Each row was made from one path, in order. Every step used is in the known rows, and no mark comes twice. Write each row's path.
In the rows, zero is written as 128.
Known rows
dazig kirido zazum lote kezino: [169 116 123 163 116 130 163 105 133 153 164 144 192 140 182 154 163 127
 108 128 157 134 126 153 134 148 106 134 119 129 133 175 183 147 145 151
 163 144 106 105 136 187  98 164 116 124 121 156  66 123 117 122 142  87
 112 155 184 132 114]
potep dazig kirido zazum sebavik: [117  99 176 120 121 121 106 102 136 127  98 192 163 116 123 116 156 140
 145 144 123 122 123 142 127 142  74 107  90 155 144 177 184 137 144 140
 103 160 121 114 100 151  65 135 130 123 132 191  42  89 122  73 184  72
  98 152  92 106 124]
kezino lote: [142 116 104 145 118 129 117 149 137 110 136  87 120 115 144 129 104 137
 120 124 143 120 113 115 127 109 121 112 140 117 125 136  88 131 138 110
 145 100 131 146 108 147 144 107 128 128 136 107 179 133 114 136 101 152
 145 109 151 112 151]
kirido dazig: [139 119 131 108 124 112 119 138 116 120 132 128 134 120 135 116 124 140
 117 124 125 113 110 113 108 120 111 116 117 113 128 140 135 144 129 111
 148 126 133 130 134 120 126 111 129 113 114 146 123 122 122 129 131 122
 126 124 128 130 131]
dazig kirido zazum vogat: [122  93 168 126 109  98 107 131 116 110 160 137 163 152 124 102  93 158
  79 121 141 121 117 149 138 139  82 124  79 113 128 168 183 126 169 163
 151 113 116 132 150 143 109 146 133  97 135 155  43 113 125  94 128 106
 100 176 102 128 113]
potep zazum: [140 118 144 104 121 129 136 135 149  77 115 120 156 114 102 132 112 139
  88 141 117 130 144 137 129 134 132 122 100 117 126 151 136 141 123 146
 152 138 107 121 152 165 136 135 147 110 133 108 115 130 113  72 116 134
  96 144 125 114 130]
pageb zazum lote kezino vogat kikat: [154 166  66 160 127 121 166 110 124 155 169 116 158 169 174 160 135  96
 113 123 180 165 153 119 119 111 154 156 160 126 136 138 101 147 147 149
 109 152 107 112 119 131  95 140  92 161 140 151 147 124 128 204 115  82
 177 141 205 150 122]
kirido dazig potep: [127 112 168 122 125 102  91 126 106 134 115 159 134 135 138 104 140 143
 133 134 142 121 104 100 129 130 103  91 108 109 135 155 150 123 132 111
 159 159 113 131 111 112 124 113 122 106 126 175  81 100 111 132 153 129
 135 133 130 143 138]
kirido zazum: [144 113 134 109 115 126 130 131 135  90 125 111 147 122 129 151 124 148
  91 112 119 131 144 152 134 120 114 121  97 114 108 144 150 145 132 142
 137 149 134 120 158 173 130 136 139 107 121 109 115 141 120  95 117 122
  86 155 122 128 132]
rano vogat: [112 107 120 104 126 114 135 131 123 116 109 144 136 135  91 137 130 128
  78 117 101 120 140 123 132 104 168 127 121 152  85 111 143 136 125  96
 138 117 129 130 117 124 146  95 107 107 135 106 158 135 140 123  84 142
 103 109 106 105 116]
patuvir zazum lote kezino vogat kikat: [170 174  88 180 159 149 125 100 156 132 149 132 157 144 194 154 130 116
 121 151 171 176 157 139 105 142 135 140 148 132 125 138  94 134 124 169
 124 159  91  88 150 181  88 132 133 137 143 145 123  90 138 160 133  98
 183 144 233 126 113]
lote kezino vogat rano: [114 122 145 142 158 110 162 115 139 147 146  80 128 130 170  98 108 115
 119 117 188 118 128 146 157 110 166 135 184 111 147 124  81 122 151 134
 126 141 119 143 125 163 110 123 103 161 155 110 134 110 186 192 104 127
 175 117 157 170 119]
kikat vogat zazum lote: [177 148  70 114 120 159 148 130 155 109 117 112 110 138 149 140 184 112
 175 131 114 139 176 143 140 123 139 151 139 109  99 136 132 111 136 100
 129 120 137 116 142 112 141 131 129 144 148 105 180 156 144 135 109 169
 147 117 141 108 148]
sebavik zazum: [118 125  94 109 103 124 155 138 157 117 124  84 121 109  98 132 131 140
 144  98 127 135 118 132 116 118  91 128 139 111 115 116 108 151  94 134
 153  91 152 130 147 100 149 124 161 132  89 106 151 166  99 120  96 136
 106 120  95 127 130]
kirido zazum pageb: [130 127 160 127 107 156 108 135 133  86 133 124 116 117 107 169 129 172
 101 106  98 127 139 156 143 122 114 136 111 113 131 145 126 147 140 145
 116 129 150 120 157 151 106 128 152 106 132 132 101 130  93 114 102 130
  87 171 115 113 144]
kikat vogat rano: [120 126 130 110 128 123 137 123 142 108  76 108 107 129 125 105 166 125
 159 110 128 121 178 155 161 112 161  97 159 128  77 135 103 119 139 119
 102 143 151 136 123 127 116  95 128 155 153 103 125 119 170 157  99 152
 156 114  77 157 126]
zazum vogat: [131 123 114 106 103 113 127 158 134 107 159  87 136 148 107  89  74 149
  70 127 129 121 124 116 126 120 108 136 101 104 116 134 141 136 148 132
 153  85 117 135 157 116 144 104 129 108 134 111 126 130 132 117  86 135
 116 151 112 119 130]
vogat zazum potep dazig: [120 144 138 133 135 156 138 132 109 159 122 126  86 114 123 141 133  87
 159 149  94 134 109 119 122 135 139 141 142 152 150  92 120 112 106 113
 107 117 126 141 119  88 153 139 133 137 109 112 168 152 134 129 169 152
 135  95 138 128 138]
patuvir zazum lote: [202 168  75 148 112 162 126 144 152  93 139 132 147 132 138 145 126 140
 142 130 111 157 150 131 100 159 142 118  98 101  86 145 141 157  72 151
 155 151 114  86 171 149 122 126 146 114  99 118 157 127 110  92 115 115
 102 137 162 109 142]
patuvir zazum: [157 151 104 138 137 144 106 151 129  74 126 120 125 119 118 125  94 152
 126 126 117 138 137 121  97 148 147 107 104 104  91 130 108 141  78 156
 136 141 132 109 148 144 129 111 160 116 104 113 149 114 115  89 126 125
 107 129 135 123 138]
potep zazum vogat rano: [119 110 176 109 108 113 133 131 148  95 134 102 153 137  89  77  92 135
  75 156 134 109 162 145 156 142 142 112 107 110 138 158 142 123 170 170
 144 122  89 139 155 163 123 118 131 115 148 107  80 110 153 106  93 133
 123 169  95 143 124]
kezino vogat zazum kirido dazig: [127 129 144 126 178 125 102 126 111 151 133 139  95 109 162 134 109 113
 171 127 137 118  90 118 130 125 145 153 146 130 176  88  97  99 132  93
 106 144 152 144 141 122 156 166 110 136 143 123 167 144 152 147 160 151
 163  97 138 142 125]
kirido zazum vogat: [136 109 132 108 100 116 120 141 131  89 154  95 156 142 117 118  87 156
  63 125 123 122 139 142 137 125  94 131  76 108 124 153 169 135 166 152
 145 115 120 125 174 165 131 126 134  93 131 116  81 134 127 101 100 118
  99 180 120 123 127]
lote kezino vogat: [127 128 115 137 160 115 156 129 137 131 162  81 138 128 174 119  89 128
 104 120 180 132 105 127 130 109 142 155 160 115 148 127  96 133 141 124
 145 124 119 129 136 158 127 130 111 139 151 115 142 123 151 162 111 125
 158 117 181 137 119]
patuvir zazum kirido dazig potep: [132 149 155 172 155 128  55 126  98 140  92 205 127 114 145 134 119 146
 184 145 117 126 105  90 109 174 137  69  98 140 124 128 129 117  78 137
 122 197 128 107 123 146 138 132 139 112  99 161  79  87 103 110 185 118
 135 123 134 155 126]
vogat zazum: [142 130 110 101 137 141 134 151 127 104 141  90  97 125 114 116 119 124
 112 126 119 119 133 125 120 116 144 147 133  92 133 102 111 116 123 114
 143 100 136 147 126 106 159 130 139 131 134  90 203 153 129 114 117 165
 121 116 129 121 151]
vogat zazum sebavik: [134 138  90  87 118 151 130 142 156 111 121 104 100 119  95  99 134 134
 134 141 114 107 155 123 110 117 117 147 137 111 142 104 118 118 119 104
 114 116 141 131  96 121 134 107 132 148 140  93 204 131 131  91 118 142
 109 125 112  84 168]
lote kezino vogat zazum sebavik: [120 137  94 117 158 137 147 123 158 136 157  85 111 120 156  97 108 126
 142 144 171 109 134 124 120 111 131 175 177 118 185 105  90 104 144 111
 112 126 129 130  84 159 117 124 107 165 168 107 188 114 159 140 126 132
 161 119 179  96 149]
rano vogat zazum: [117 112 121  97 143 130 131 132 115 117 126 130 107 133  86 128 130 115
  93 130 103 108 145 122 134 110 186 146 137 137 113  89 127 103 135  92
 134  98 134 147 102 110 162 110 111 116 144  95 207 153 144 127 101 173
 118 101 119 100 131]
vogat kikat: [115 131 116 109 129 124 116 128 138 114 101 119 125 136 116 133 146 123
  69 128 120 144 154 128 114 100 119 122 130 129 103 117 109 137 140 131
 118 119 120 132 134 116 122 105 144 125 141 116 140 118 124 131 111 126
 137 139 121 130 129]
dazig potep: [126 119 147 119 121 109 110 139 128 123 108 134 127 140 121 110 125 139
 117 122 133 135 122 116 142 122 121 105 111 104 115 138 141 124 119 121
 158 152 109 126 121 115 144 119 130 113 134 132 121 119 116 113 124 142
 117 133 120 134 145]
lote kezino: [132 130  99 133 134 129 164 142 131 133 151  80 140 124 147 121 114 133
  83 127 149 115 121 114 114 118 133 137 149 121 125 126 115 146 129 122
 149 109 115 132 118 153 140 110 125 137 126 105 139 127 125 144 107 125
 133 123 167 133 128]
sebavik zazum kirido dazig: [106 127 109 131 122 120 134 124 134 165 105 133 123  88 118 150 146 130
 183 111 113 121  91 110 110 137  92 113 142 156 138 103 115 147  90 112
 129 116 164 129 141 110 157 139 145 130  74 127 116 160  95 136 136 123
 124 106  89 149 111]
kikat vogat zazum: [135 135 100 100 146 145 126 135 131  90 104 100  84 127 126 120 151 128
 156 127 119 120 162 137 137 115 143 141 145 109 105 119 101  96 140 104
 113 107 158 141 120 106 149 119 139 144 155  97 176 146 147 130 119 177
 150 107 117 116 145]
kikat vogat: [131 132 102 106 130 129 129 135 141  90  91 112 116 127 130 124 146 138
 143 113 119 132 156 136 136 110 132 119 131 125  77 140 119 129 128 106
 115 124 149 123 133 123 132 107 136 135 146 108 129 130 138 129 107 147
 137 114 103 120 129]
potep dazig kirido zazum: [130  93 202 135 140 111 110 109 104 123 120 175 156 124 141 134 143 129
 119 133 127 134 100 145 137 141  98 105  88 138 133 176 175 134 152 151
 133 146 118 134 132 134  92 159 135 103 121 189  40 115 121  98 186  95
 109 143 110 140 112]
kezino vogat rano: [123 120 157 113 142 107 134 123 145 119 120  96 116 131 138  99 108 122
 136 103 156 133 134 156 163 106 159 124 155 104 127 121  92 122 136 130
 123 148 138 142 144 131 117 125 114 148 154 107 152 124 184 162 101 137
 149 117 107 159 124]
lote kezino vogat zazum: [131 134 116 130 175 132 153 129 128 132 176  69 107 125 171 117  93 116
 117 133 180 120 108 128 129 110 153 177 174  97 175 104  79  99 149 121
 142 108 128 146 118 144 142 147 116 148 159 103 189 137 159 164 124 152
 171 112 195 132 135]

Which path is each row?
[104 124 169 158 128 125 123 125 100 177 111 178 124 126 133 129 137  98
 163 133 112 146  82 122 125 146 110 113 125 167 129 125 146 139  96 127
 115 131 116 130 115  78 115 144 131 135 107 162  90 118 130 119 185 108
 121  99 107 139 108]
zazum potep dazig kirido
[ 97 127 114 121 125 145 141 123 109 154 116 142  94 126  87 154 138  96
 129 129  82 120 144 126 132 120 183 148 150 177 114  56 123 101 100  91
 110 114 137 134 101  99 175 115 107 130 127  75 209 161 153 127 119 169
 113  87 126  99 120]
rano vogat zazum potep
[115 127 160 137 156 123  86 128  93 171 106 174 101 119 141 123 142 121
 167 148 121 105  97  91 134 144 133 112 128 129 167 102 132  90 124  94
 127 158 131 144 102 110 169 147 117 124 127 142 131 125 119 136 176 156
 148 111 123 151 142]
vogat zazum kirido dazig potep
[134 153  63 103  82 126 146 151 128 105 124 121 130 141  83 109 114 142
 142 106 117 119 159 100 102 118 141 122 123 117 110 128 128 160  90 125
  92 152 150 117  85 110 108  99 115 157 113 120 176 124 102 108 107  88
  91 133  95 109 158]
pageb zazum sebavik
[107  87 231 137 125  96 111 106 103 144 138 156 158 147 126  79 122 126
 108 147 145 116 120 155 164 152 107  96  97 129 146 184 177 114 197 177
 128 132 103 151 133 136  79 140 120 112 133 188   4  92 161 135 161  97
 137 169  78 172 102]
potep dazig kirido zazum vogat rano
[106 118  97  84 124 138 129 124 143 122 105 147 114 127  72 114 148 125
 116 140  96  97 170 118 121 109 159 148 137 154 122  92 141 107 129  83
 107 117 139 130  70 122 138  87 103 134 153  96 208 128 148  99 100 148
 108 110 105  65 144]
rano vogat zazum sebavik
[116 112 178 109 113 112  87 104 148 110  81 198 166 115 106  98 154 155
 150 174 133 110 146 110 122 151  84  86  92 139 164 184 171 124 135 129
 135 193  93 103  89 171  93 113 124 115 143 184  41  67 102  70 166 104
 112 160 119  94 146]
kirido dazig potep zazum sebavik
[165 113 157 173 130 133 159  97 122 172 160 166 194 135 191 153 167 110
 121 152 151 138 108 144 134 155  98 126 110 148 148 195 194 147 163 151
 157 148  85 110 130 173  82 163 113 118 115 197  31 110 120 134 177  78
 128 152 184 142 106]
potep dazig kirido zazum lote kezino
[172 156  59 140 138 166 176 121 147 139 145  92 123 138 179 137 183 107
 158 147 145 125 169 132 135 131 148 159 169 122 122 139 122 111 153 105
 136 106 126 118 117 143 139 128 118 160 150 107 160 143 144 165 115 158
 172 116 191 115 141]
kikat vogat zazum lote kezino
[118 117 142 110 106 111 135 144 132 127 142  84 127 151 102  65  94 138
  84 128 137 108 145 135 152 119 134 117 127 101 116 130 131 127 157 141
 138 104 116 149 143 121 130  95 121 128 139 104 123 117 164 146  79 139
 135 148  87 154 128]
zazum vogat rano
[115 109 230 153 131 140  85 117 105 121 130 188 128 122 121 149 147 154
 128 129 110 138  95 152 146 142  97 122 102 136 157 177 148 136 163 155
 113 129 135 131 129 117  71 151 150 109 131 210  32 101  93 117 167 104
 105 167 103 125 125]
potep dazig kirido zazum pageb
[104 123 113 119 151 136 126 133 112 153 101 158 104 120  91 155 132 105
 115 132  80 106 133 110 139 119 197 148 139 174 115  58 125 102 119  80
 107 114 146 146 107 121 190 127 103 126 137  74 205 161 147 127 113 172
 118  89 101 116 116]
rano vogat zazum kirido
[150 141  71 151 115 128 196 108 181 162 175  75 155 124 174 151 140 117
 167 113 180 158 112 146 127 125  94 164 170 119 152 134 108 154 118 138
 171 109 121 105 158 143 127 153 123 149 109 126 142 161 123 175  94 116
 154 121 184 129 114]
sebavik zazum lote kezino vogat
[129 125 125 129 137 121 113 136 112 156 109 153 131 108 135 142 129 129
 137 124 107 111  99 100 115 132 127 114 121 153 127 110 132 143 109  95
 120 140 144 129 137 128 153 127 121 122 111 126 123 131 121 127 140 121
 124 110 110 142 118]
zazum kirido dazig
[112 147  94 116 101 104 118 148  97 111 155 108 130 177  90 103  90 129
  61 122 135 136 157 101 110 115 133 129 109 113 114 130 117 135 157 158
  99 102 119 140 122  86 117 102 120 130 128 136 129 118 112 156 101 101
 143 164 110 144 132]
pageb zazum vogat kikat
[136 166 131 169 136 162 109 134 116 129 109 157 114 110 130 146 109 116
 174 147  92 154 116 119  99 167 141 102 106 161 107 116 120 137  56 153
 102 158 121 103 141 126 125 121 155 124  83 133 115 113 119 101 181 111
 119 107 141 127 123]
patuvir zazum potep dazig
[100 134 162 151 154 142 116 108  98 164  91 176  83 122 142 128 177  87
 216 151 112 138 115 136 139 146 130 123 151 171 132 120 127  87 123 112
  84 124 144 140  91  65 120 150 134 156 136 155 102 126 148 136 203 150
 167  82 107 132 117]
kikat vogat zazum potep dazig kirido
[ 91 121 147 144 120 107 106 115 125 182  87 169 124 103 125 141 160 136
 203 122 128 125  86 100 127 146  82  91 134 152 148 118 129 126  94 113
 137 143 142 129 122 103 160 142 141 124  83 159  81 136  90 141 158 128
 135 115  92 158 117]
sebavik zazum kirido dazig potep
[ 90 111 128 105 138 111 116 110 125 128  84 162 137 143  86 149 159 113
  53 131 100 136 166 129 128  93 154 121 132 171  82 102 126 127 152 108
 109 118 122 133 109 119 128  87 114 113 155 119 142 116 139 142  94 133
 134 123 113 109 106]
rano vogat kikat
[118 135 130 148 192 128 130 117 105 181 160 122 108 106 196 133 108 110
 158 144 167 102  87 106 121 131 147 162 177 140 198  89  86  95 146  97
 116 132 139 146 115 151 153 161  99 150 144 124 149 131 153 182 166 142
 189  99 188 150 116]
lote kezino vogat zazum kirido dazig
[ 99 142  88 134  86 138 163 128 152 152 113  95 109 104  99 158 140 117
 183  99 106 146 116 136 116 128  93 123 153 150 113  85 107 149  58 134
 128 104 155 118 147  94 158 130 158 143  72  88 155 175 103 124 113 134
 102 105  98 130 120]
sebavik zazum potep
[117 111 193 143 116 138  88 125 120 105 137 164 123 125 112 153 135 172
 114 107 111 128 114 162 144 132 105 128 111 117 141 157 140 140 145 156
 120 122 148 126 136 126  83 150 153 114 138 171  64 113  90 107 129 116
  89 170 102 119 131]
dazig kirido zazum pageb
[ 84 124 156 160 108 122 143 109 125 188 107 160 119 108 112 142 158  99
 207 122 119 154  72 129 118 150  78 113 145 172 141 117 131 139  78 141
 125 104 135 131 118  57 120 152 154 143  70 166  81 148 104 126 181 109
 122  93  85 142 100]
sebavik zazum potep dazig kirido
[177 162  63 160 116 123 189 132 121 143 195  96 157 161 176 146 108 110
 140 108 178 151 129 118 124 125 171 161 150 105 137 147 116 156 119 139
 137 152 116 109 130 140 112 150  84 157 122 138 163 144 127 184 108  90
 148 125 201 143 130]
pageb zazum lote kezino vogat
[104 139 125 128  92 150 132 142 157 112 131  92  90 106  78 146 137 162
 155  96 107 139 112 136 126 116  91 140 156 112 136 118  82 155 104 137
 133  72 164 130 147  79 123 113 174 131  98 130 141 156  73 140  78 143
 105 138  92 111 144]
sebavik zazum pageb
[112 115 153 149 110 127 116 115 116 144 116 159 141 125 132 161 142 127
 146 110 114 139 116 159 134 146 103 114 111 157 118 124 164 134  98 150
 115 157 138 115 136 139 118 162 137 124 111 131  82 134 120  93 165 103
  86 133 113 134 109]
dazig kirido zazum potep
[120  93 205 133 124 100 104 122 100 126 153 159 166 143 132 102 104 139
  90 148 138 127  97 138 139 147  77 116  69 127 147 188 191 124 185 164
 142 115  98 136 146 130  93 148 129  90 132 195  11 104 129 104 168  94
 116 171 104 135 106]
potep dazig kirido zazum vogat
[138 127 129 103 162 127 125 137 135 103 152  90  93 128 141 113  96 122
 132 117 152 135 116 139 135 107 146 166 146  90 155 101  86 101 138 117
 137 119 140 146 142 116 144 150 125 133 159 101 204 152 158 133 120 164
 144 110 146 120 144]
kezino vogat zazum
[126 153 116 140 132 132  76 139 129  87 134 123 133 150 108 102  82 148
  70 152 126 145 161 119  94 140 110 110  96 119 102 130 110 123 135 179
 116 109 105 119 152 131 111  93 159 105 132 132 101  85 124 113 116 112
 147 171 138 121 123]
patuvir zazum vogat kikat
[158 126  89 112 117 147 154 125 140 136 141 142 134 146 106 148 164 103
 106 135  97 129 160 132 138 120 178 158 130 134 107 109 157 118 133  88
 152 108 116 124 125 113 156 119  98 115 139 101 210 164 141 126  91 160
 115 110 147  88 134]
rano vogat zazum lote
[132 156  77 137 112 127 142 160  98 132 123 132 117 134 105 151 100 121
 142  96 104 127 123  92 118 129 179 122 122 136 103  95 115 154  79 124
  93 152 153 133 123 107 162 140 115 146  97  98 179 157 104 132 117 110
 104 110  93 156 133]
pageb zazum kirido
